Every row comes from one small tree of marks. The marks that hang from a mark follow it in brackets, in alphabetical order. Every link used is in the known rows. Which tree was each row made from?
Known rows
D(L(Z)): [-15  23  23   9 -15  10  -3  -3   6  -4   3  -3 -11   4   1 -18  -4   5
   2  16  10   8 -11  -3  18  -2 -12  12   2  -8  -3  -4   3  -4  -7  -5
  -8  10  18   0   6  -7   6]
N(A(Q) M(Z)): [-18  -2 -24  17 -30  -1  22  -4  10  28   5   4 -16  -3  10 -13  -1   2
 -15  10  -2   1 -19 -16  24   2  -8  12  26   2  -9   0  16 -14   3  -1
  -8  -1   9 -14  24  -6  23]
L(D K Z(M)): [-12  32   3  24  -7   5   6 -11   7  10   9  -7 -11  -3   4 -10   4   5
   6  59  43 -12 -16  -9  20   0  -9  10   6  -3  -7   4  20  -5   0  10
   0  -2  22  -3  10  -8 -26]
M(C N(A) Z): [-33  18  -1  16 -33   9   6   4  20  -4  13  -1 -29  -3   3  -9  -1   2
  -1  26 -29   2 -17 -17   2   2 -13   8  12  -2   2   3   4  -6   1  14
 -17   7   7 -15  -2  -3  15]
Q(A(S)): [-21   4  43  10 -23   5  -6  -2   3   1  12  -1 -18  -2  -1 -13  -3   4
  -3  26   0  -1  -9  -9   6  -7 -10   6  -6 -14  -3   0   3   0  -6   9
   3   1  23  -3  11  -5  12]
A(S): [-12   7  32  24 -18   3   2   2   9  -1   8  -2 -20   2  -1  -8  -5   3
  -7  32 -17  -4 -13 -10  -6  -6 -13   9  -4  -6   1  -2   0  -1  -7   8
   4   0  15  -8  16 -10  10]
Z(L(K) M(C)): [-16  21  -9  16 -10  17  21  -8  16  13   1  -3 -33   0  -7  -2 -12   3
  -5  50  -2 -16 -20 -19   4  -1 -11   5  -8 -13   0  -1  14   2 -16  24
   0  -9   5  -7  -9 -11  -7]
S(A(Q)): [-17   1  12  24 -17   6   6   0   9  -2  16   2 -12   2   5  -9   1   6
  -5  17  -5  10 -15  -3   0   1  -6   9 -14  -5  -3   1  -7  -3  -7  -3
   2  -4  22  -8   9  -7   2]
Q(A): [-24  10  34   3 -19   9  -8  -4   3   5  12  -1  -9   0   4 -11   0   3
   0  11  15   4  -9  -7  12  -3  -5   7  -4 -13  -3  -1   6   1  -4  11
   3  -1  26  -1   6  -3  12]
K(L(Z(M(C N)))): [-22  19  17  13  -7   3   3  -2  11  -4   0  -4 -23   0  -3  -3  10   0
   4  54  -3  -1 -14  -8  15  -2   1  10   4 -15   1  -3  20 -11   1  22
  -1  -1  22  -9  -7  -2 -16]
Q(A(G)): [-22  16  40  -3 -22   6 -12  -3   3   9  10  -3 -10   2   5  -7   2   3
  -2  22  13   8 -10  -7  12  -3  -5   4  -5  -6  -3   0   9   2  -3   1
   5  -2  29  -3   5  -6   7]
K(L): [-20   7  25   5  -5   1  -2  -3  11   6   4  -5 -15   2   2   4   9   1
  -2  29  -5   5 -14  -8   9  -1   0  10   2  -8   2  -4  12  -5   1  24
   6  -3  24  -8   3  -2  -4]
C(M(N(A(G S)))): [ -7   6  27   7 -19   8  -7  -4  12   4  15   4 -14   2   0  12   2  -1
 -12  46 -23  10 -16  -5  -2   2 -10   6  13  -8  -1  -1  10  -6   1  -5
  12 -12  24  -9  12  -9  10]
M(N Z(L)): [-12  24  -4  19 -26  14   3   6  19   1  16   3 -27   1   4   2  -5   3
   2  18 -12   8 -16 -12  -7   0 -15  10   1   3  -1   1 -10   0  -4   2
 -20  -1   7 -11  -3  -1  14]
D(L(K Z(M))): [ -9  20  15  10 -13  11   1  -7   9   1   3  -5 -17   2  -2 -11  -7   4
   5  32  12   6 -16  -5  24  -4 -13  11  -2 -11  -5  -5   7  -5  -8  -3
   0   2  21   0   4  -9  -4]
A(G): [-14  24  28   5 -17   4  -6   1   9   9   7  -5 -10   8   7   3   2   1
  -6  27   0   8 -15  -8   2   1  -7   6  -2   7   1   0   9   3  -2  -1
   6  -3  23  -8   7 -12   3]
N(A): [-20   6   1  14 -16   4   2  -3   8  16   8   0 -12  -1   9  -5  -2   3
  -9   9  -9  -3 -14 -13   7   1  -4  12  12  -4   1   0   5  -5  -2  11
   7   1  11  -9  18  -9  13]
L(D K Z(M(N))): [-11  32   1  26 -11   6   1  -9   8   9  13  -4 -13  -3   3  -3   3   5
   8  66  35 -10 -17  -7  17   0  -8  11   6  -1  -9   4  19  -6   1  10
   2  -5  23  -4   8  -5 -25]
K(L(Z)): [-20  18  21  10  -4   1   0  -3   9   2   3  -4 -15   1   2  -3  14   1
   1  40  -1   4 -12  -8  14  -1   0  12   5 -10   2  -4  15  -8   3  15
  -2   3  25  -7   3  -3 -14]
N(A(G S) M): [-12   7  -1  11 -27  -4   6  -5   7  30   5   2 -17   0   5  -1  -1   4
 -18  34 -23  -7 -21 -14  17  -1 -11  11  22   7  -6  -4  16  -8  -3   0
   0  -6  14 -16  23 -16  11]
D(L(K Z)): [-11  20  19   6 -11  10  -2  -8  10   2   7  -5 -13   1   0 -11  -4   5
   3  28   7  10 -15  -3  20  -3 -14  12  -1  -8  -3  -6   7  -3  -6  -6
  -3   4  23   1   8  -8  -4]
D(L(K)): [-13  12  22   2 -13  11  -3  -6  12   5   9  -5 -14   3   0  -3 -10   4
   0  14   0  10 -16  -4  15  -3 -13   9  -2  -7  -5  -6   3  -1  -8   1
   6   0  22   0  10  -7   6]
D(L(Z(M(C N)))): [-18  24  21  11 -18  12   0  -1   8 -10   2  -2 -17   3  -4 -19  -7   4
   6  29   4   3 -13  -3  18  -3 -11  10   1 -12  -4  -3   5  -7  -9   2
  -7   8  16  -2  -4  -7   3]
Q(A(G S)): [-19   9  49   6 -27   2 -10  -2   3   5  11  -4 -17   2   0  -9   0   3
  -4  37  -1   4 -10  -9   7  -6 -10   4  -6  -7  -1   0   8   0  -5   0
   4  -1  25  -5   7 -10   7]
Z(M(C N)): [-22  20  12  18 -19  14   5   2  14  -9   3   0 -21   2  -4  -4  -9   0
   3  37  -4  -9 -19  -9   2  -1  -5   5  -2 -12  -4   0  11  -5  -6  26
   7  -6  14 -10 -10  -4   7]
N(A(Q) M): [-17  -3 -19  14 -22  -1  17  -8   7  31   7   6  -9  -3   7  -7  -3   3
 -18  18  -4  -4 -19 -11  22   2  -4  12  25  -2 -11  -3  22 -13   2   4
   5  -8  13 -12  25  -8  17]

Write each row's tree
[ -7  25 -16  24 -12  15   7  -4  14  17  12   0 -26  -1  -2  11 -11   5
   2  51  15 -16 -19 -11   0  -1  -9   7  -2  -3 -10   2   8  -2 -11  21
   3 -15   6  -7  -4  -5 -10]
Z(L(D K) M(N))
[ -6  24 -11  22 -14  18   7   1  14   5   4   4 -26   3  -3   5 -12   2
   0  35  -1 -10 -17 -11  -4  -2  -7   8  -5  -9  -5   0   2  -3 -13  16
   1 -12   4  -9 -10  -6   5]
Z(L M(N))
[-21  22  17  16  -5  -1   1  -2   6   2   1  -6 -15   0   2  -7  14   2
   4  49  24  -7 -12  -9  19   0   2  10   9  -6  -3   2  19 -11   2  23
  -3   3  19  -7   1  -2 -20]
K(L(D Z(M)))
[-29   2 -21  14 -31   0  28  -6  12  23   4   3 -20  -5   6 -19  -2   1
 -17  23 -10  -4 -20 -19  23   4  -9  10  27  -1  -6   0  22 -14   2   6
 -13   3   8 -15  16  -7  19]
N(A(Q) M(C Z))
[-12  21 -12  12 -21  10  18  -2  12  20   5   2 -17   2   7  -8  -2   4
  -9   7   7   0 -20 -13  14   1 -15  12  13   4  -5  -4   6   0  -5   6
 -21  -1  14 -10   7  -5  16]
N(M(Z(L)))
[ -5  25   5  19  -7   8   7 -10  11   8   2  -4 -18  -2   1  -7   0   2
   4  51  16  -2 -18 -10  20  -2  -8  12  -2 -11  -1  -3  16  -3  -3   5
   5  -6  26  -4   5 -10 -17]
L(K Z(M))
[ -6   5  18  14 -25   9   0   0  15  -2  13   3 -19   1   3   4   2   0
  -8  35 -21  13 -15  -8   0   2 -14   7  13  -7   0   0   2  -8   2  -5
  -1  -5  18 -10  10  -5  20]
C(M(N(A(S)) Z))
[ -4  14  11   9 -18  16   3  -4  19   4  16   3 -20   1   1  10   1   0
  -6  38 -12  15 -16  -7  -3   3 -16   6   7  -6   0  -1   2  -2  -1  -4
  -4 -10  22  -6   2  -4  10]
C(M(N Z(L(K))))
[-15  24 -12  18 -13  19  14  -6  20   8   8   0 -35  -2  -8   7 -13   2
  -1  59 -12 -13 -21 -14  -2  -1 -11   5  -6 -12  -3  -2  14  -1 -13  23
   1 -14   7  -9 -13  -7  -6]
Z(L(K) M(C N))
[-12  24  19  12 -15  11   0  -1   6  -5  -1  -3 -14   5   0 -21  -6   4
   5  20  15   4 -12  -4  21  -3 -10  11   1 -11  -5  -3   5  -6 -10  -3
  -5   9  16  -1   0  -8   5]
D(L(Z(M)))
[ -7   1  35  22 -28  -6   8   2   8   6   7  -4 -22   4  -4  -4  -5   0
 -14  66 -20   7 -13  -9  -6  -4 -10   3  -5   2  -2   2  15  -7   0 -15
  12  -4  16 -11  19 -16   6]
A(G Q S)
[-14   2  -2  29 -35   2   4   6  17  -1  15   3 -28  -3   4  -5  -4   1
  -2  30 -28   9 -15 -13  -1  -2 -13  10   9   1  -3   3  -3 -12   4  -4
  -7  -1   6 -16  12  -4  22]
M(N(A(Q S)) Z)
[-34  15   7  11 -22  10  -1  -1  16   1  16   2 -19  -3   0  -1  -3   2
  -4  36 -32  -4 -17 -10  -2   2  -6   9  11  -7   0  -1  11  -6   0  21
   1  -2  14 -13   1  -4   7]
M(C N(A))
[-10   2  17  10 -18  10  -3  -5  12   4  15   6 -11   0   2   9   1  -1
 -11  37 -15  12 -15  -2   0   4  -6   7  14 -12  -3  -1  11  -9   4  -2
  13 -13  25  -7  12  -5  14]
C(M(N(A(Q))))
[-19  25  -5  19 -12  18  21  -2  13   5  -3  -1 -31   3  -5 -10 -11   2
  -4  38   1 -18 -16 -17   0  -1  -8   5  -6 -13   1   1  11   0 -17  24
  -6  -4   2  -7 -12  -9   1]
Z(L M(C))
[-21  34   5  23  -9   5  10 -12   8   8   8  -8 -15  -4   1 -13   4   5
   5  67  37 -15 -16 -12  20   1  -9   9   5  -5  -4   4  26  -4  -1  16
  -4   2  22  -3   6  -8 -28]
L(D K Z(M(C)))
[-14   7  19  20 -21   2   1   1   9   2  16  -1 -12   6   6  -4   2   5
  -7  27  -9  14 -16  -4   1   1  -7   6 -15   2  -2   2  -4  -2  -6 -12
   3  -4  23 -10   7 -11  -4]
S(A(G Q))
[-13  23  -5  15  -8  11   8 -10  12  23  16  -3 -17  -1   3   5  -4   6
  -6  38  16 -10 -15 -13  -1   1 -11   8   0   3  -2   0   8   4  -8  15
  -5  -5  11  -3   9  -7 -10]
Z(L(D K))
[-22  32 -10  24 -17  17  13   1  13   4   8   0 -29   1  -6  -4 -10   4
   0  51  10 -22 -16 -14  -3   0  -7   4   1  -5  -6   5  10  -4 -13  29
  -7  -3  -1  -9 -12  -5  -5]
Z(L(D) M(C N))
[-16  32   8  20  -7   3   2 -12   7  13  15  -6  -7  -4   6  -8   8   6
   3  55  32  -6 -14  -8  17   1  -9  12   8   1  -4   3  19  -1   3   6
  -5   1  25  -1  16  -7 -25]
L(D K Z)
[ -8  24 -13  22  -8  14  14  -7  11  18   5  -4 -24   1  -1   2  -8   4
  -2  44  25 -19 -18 -14   5   0  -8   6  -2  -3  -7   3  11   0 -13  21
   3  -9   4  -5   1  -9  -9]
Z(L(D K) M)
[-13  27  -9  25 -12  14  13  -1   7  12   2  -1 -22   4   0  -6  -8   4
  -2  31  28 -20 -14 -15   2   0  -6   6  -1  -4  -5   4   7  -2 -15  23
  -3  -3   0  -6  -2  -7  -1]
Z(L(D) M)
[ -7  14  16   9 -16  15   9  -4  14   3   7   1 -18   4   3  -2   2  -1
 -10  22   0  12 -13 -11   1   4 -15   6   6  -8   3   0   3   0  -3  -3
  -9  -2  17  -4   4  -6  15]
C(M(Z(L)))
[-18   4   3  13 -23  -2   5  -3   8  21   8  -1 -12   1   8  -3   0   1
 -14  31 -13   4 -14 -12   8   2  -2   8  11   1  -2   2  16  -9   3  -5
  13  -3  12 -11  21 -14   8]
N(A(G Q))
[-12  12  12  17 -25   3 -11   1  13   7  17   3 -18   0   3  10  -4   2
  -4  41 -31   3 -16  -7  -4  -2  -8  10   8   2  -4  -1   2  -7  -1   2
   8  -8  14 -14  12  -9   8]
M(N(A(G S)))
[-20  23  15  18  -6   1  -2  -1   7   1   4  -4 -16   0   1  -3  14   2
   6  55  19  -6 -13  -7  17   0   2  11   9  -6  -4   1  19 -13   3  24
  -2   3  19  -8  -1   0 -20]
K(L(D Z(M(N))))
[-30  11 -11   6 -22   3  16  -9   9  26   5   3 -13  -3   6 -10  -2   4
 -16  19 -14 -12 -21 -16  21   3  -7  12  25  -3  -5  -4  22  -8  -2  18
  -5  -2  13 -12  15  -8  13]
N(A M(C))
[-32  27  -2  17 -22  12  22  -4  18   7  11  -8 -29  -1   1 -15  -2   4
  -4  34   0  -5 -15 -22   2   2 -17   6   2   1   5   5   9   3  -6  17
 -26  12   4  -7  -2  -6  -1]
M(C Z(L(D K)))
[-29  13 -17  10 -28   3  20  -5  13  24   4   0 -20  -3   8 -16   0   4
 -14  10 -11  -7 -21 -20  23   3 -11  12  27   0  -3  -1  15  -8  -2  13
 -17   5   9 -15  12  -8  18]
N(A M(C Z))
[ -9  20  14  11 -14  11  -3  -6  11  -1   6  -3 -18   1  -2  -8  -7   4
   7  34   9   8 -16  -2  22  -3 -13  11  -2 -10  -7  -5   7  -6  -7  -3
   1  -1  22  -1   2  -7  -4]
D(L(K Z(M(N))))
[ -8  12  22   9 -22  14  -2  -1  16  -5  13   3 -14   3   3   4   3  -1
  -5  27  -8  18 -15  -5  -2   3 -13   6   9  -7   0   0   1  -4   2  -3
  -3  -6  25  -7   3  -2  17]
C(M(N Z))
[-23  19   5  16 -22  10   3   2  14  -1   3  -1 -24   2  -1  -3  -8   0
  -1  43 -12  -9 -19 -12   6  -1  -4   5   3  -8  -4   1  14  -7  -6  21
   9  -7  11 -13  -7  -8   6]
Z(M(C N(A(G))))
[-17  17  17  14  -4   2   2  -2   9   1  -2  -4 -19   1   0  -5  11   0
   3  43   4   0 -14  -8  17  -2   2  11   4 -14   1  -4  18 -10   1  19
   1   0  22  -8  -2  -3 -14]
K(L(Z(M)))
[-20  27   3  23 -17   9   6  -2   9  -4   1   1 -19  -1   0 -16   0   2
   4  49   1  -7 -15  -9  12  -1  -5  12   6 -14   0   0  15  -8  -3  10
  -5   3  15  -9  -3  -7  -6]
L(Z(M(C N(A))))
[-30  16  16  14 -28   5  -2   0  16   1  16   0 -25  -1  -3   1  -4   2
  -7  57 -44  -4 -17 -12  -6  -1 -10   6   9  -3   0   0  12  -8  -1  13
   1  -2  12 -15   2 -10   4]
M(C N(A(G S)))
[-14  27   7  19  -8   9  11 -11  13   5   2  -5 -21  -2  -1 -11   0   2
   4  61  10  -5 -19 -12  18  -2 -10  10  -1 -14   1  -3  22  -2  -3  10
   2  -4  24  -5   1 -11 -20]
L(K Z(M(C)))
[-32  14   5  21 -35   6   8   5  20  -7  13  -1 -34  -4   0 -11  -3   2
  -2  38 -39   0 -17 -18  -3  -1 -16   8  10  -3   3   3   2  -8  -1  11
 -17   8   4 -16   0  -5  15]
M(C N(A(S)) Z)
[-31  26  13  15 -30  13   6   6  21 -12  14  -2 -27   0   1 -10  -2   1
   3  28 -21   6 -17 -13  -3   1 -15   7   3  -2   2   3   2  -2   0  14
 -19   7  14 -13  -9   0  14]
M(C N Z)
[ -9   7  20   6 -16  12  -7  -5  12   3  15   5  -9   1   2  11   1   0
 -10  33 -16  10 -15  -4   0   4  -7   8  15 -11  -2  -2   7  -6   2   1
  11 -11  24  -7  10  -5  13]
C(M(N(A)))
[-28  29  -1  16 -28  17  11   3  22  -5  14   0 -33  -1  -2  -7  -5   2
   0  36 -25   2 -17 -16  -8   1 -17   6   2  -2   4   2   1  -1  -5  14
 -26   6   4 -12 -12  -2  10]
M(C N Z(L))
[-24  22  20  14  -5  -2  -2  -3   5   4   6  -6 -11   0   4  -6  16   3
   3  46  19  -2 -10  -8  16   0   1  12  10  -4  -1   1  18  -9   4  20
  -6   6  22  -6   5  -1 -21]
K(L(D Z))
[-19  32  12  22 -12  10  10  -2   8  -6  -3  -2 -19   1   0 -22   0   2
   3  44  12  -7 -14 -11  13  -1  -7  10   1 -14   2   1  16  -4  -5  12
  -7   5  18  -6  -3  -9  -7]
L(Z(M(C)))
[-27  23  17  17  -6   0   5  -3   7   0   0  -7 -18   0   0 -11  13   2
   4  53  20 -10 -12 -11  18   0   1   9   9  -9  -1   2  23 -11   1  27
  -6   6  18  -7  -2  -2 -22]
K(L(D Z(M(C))))
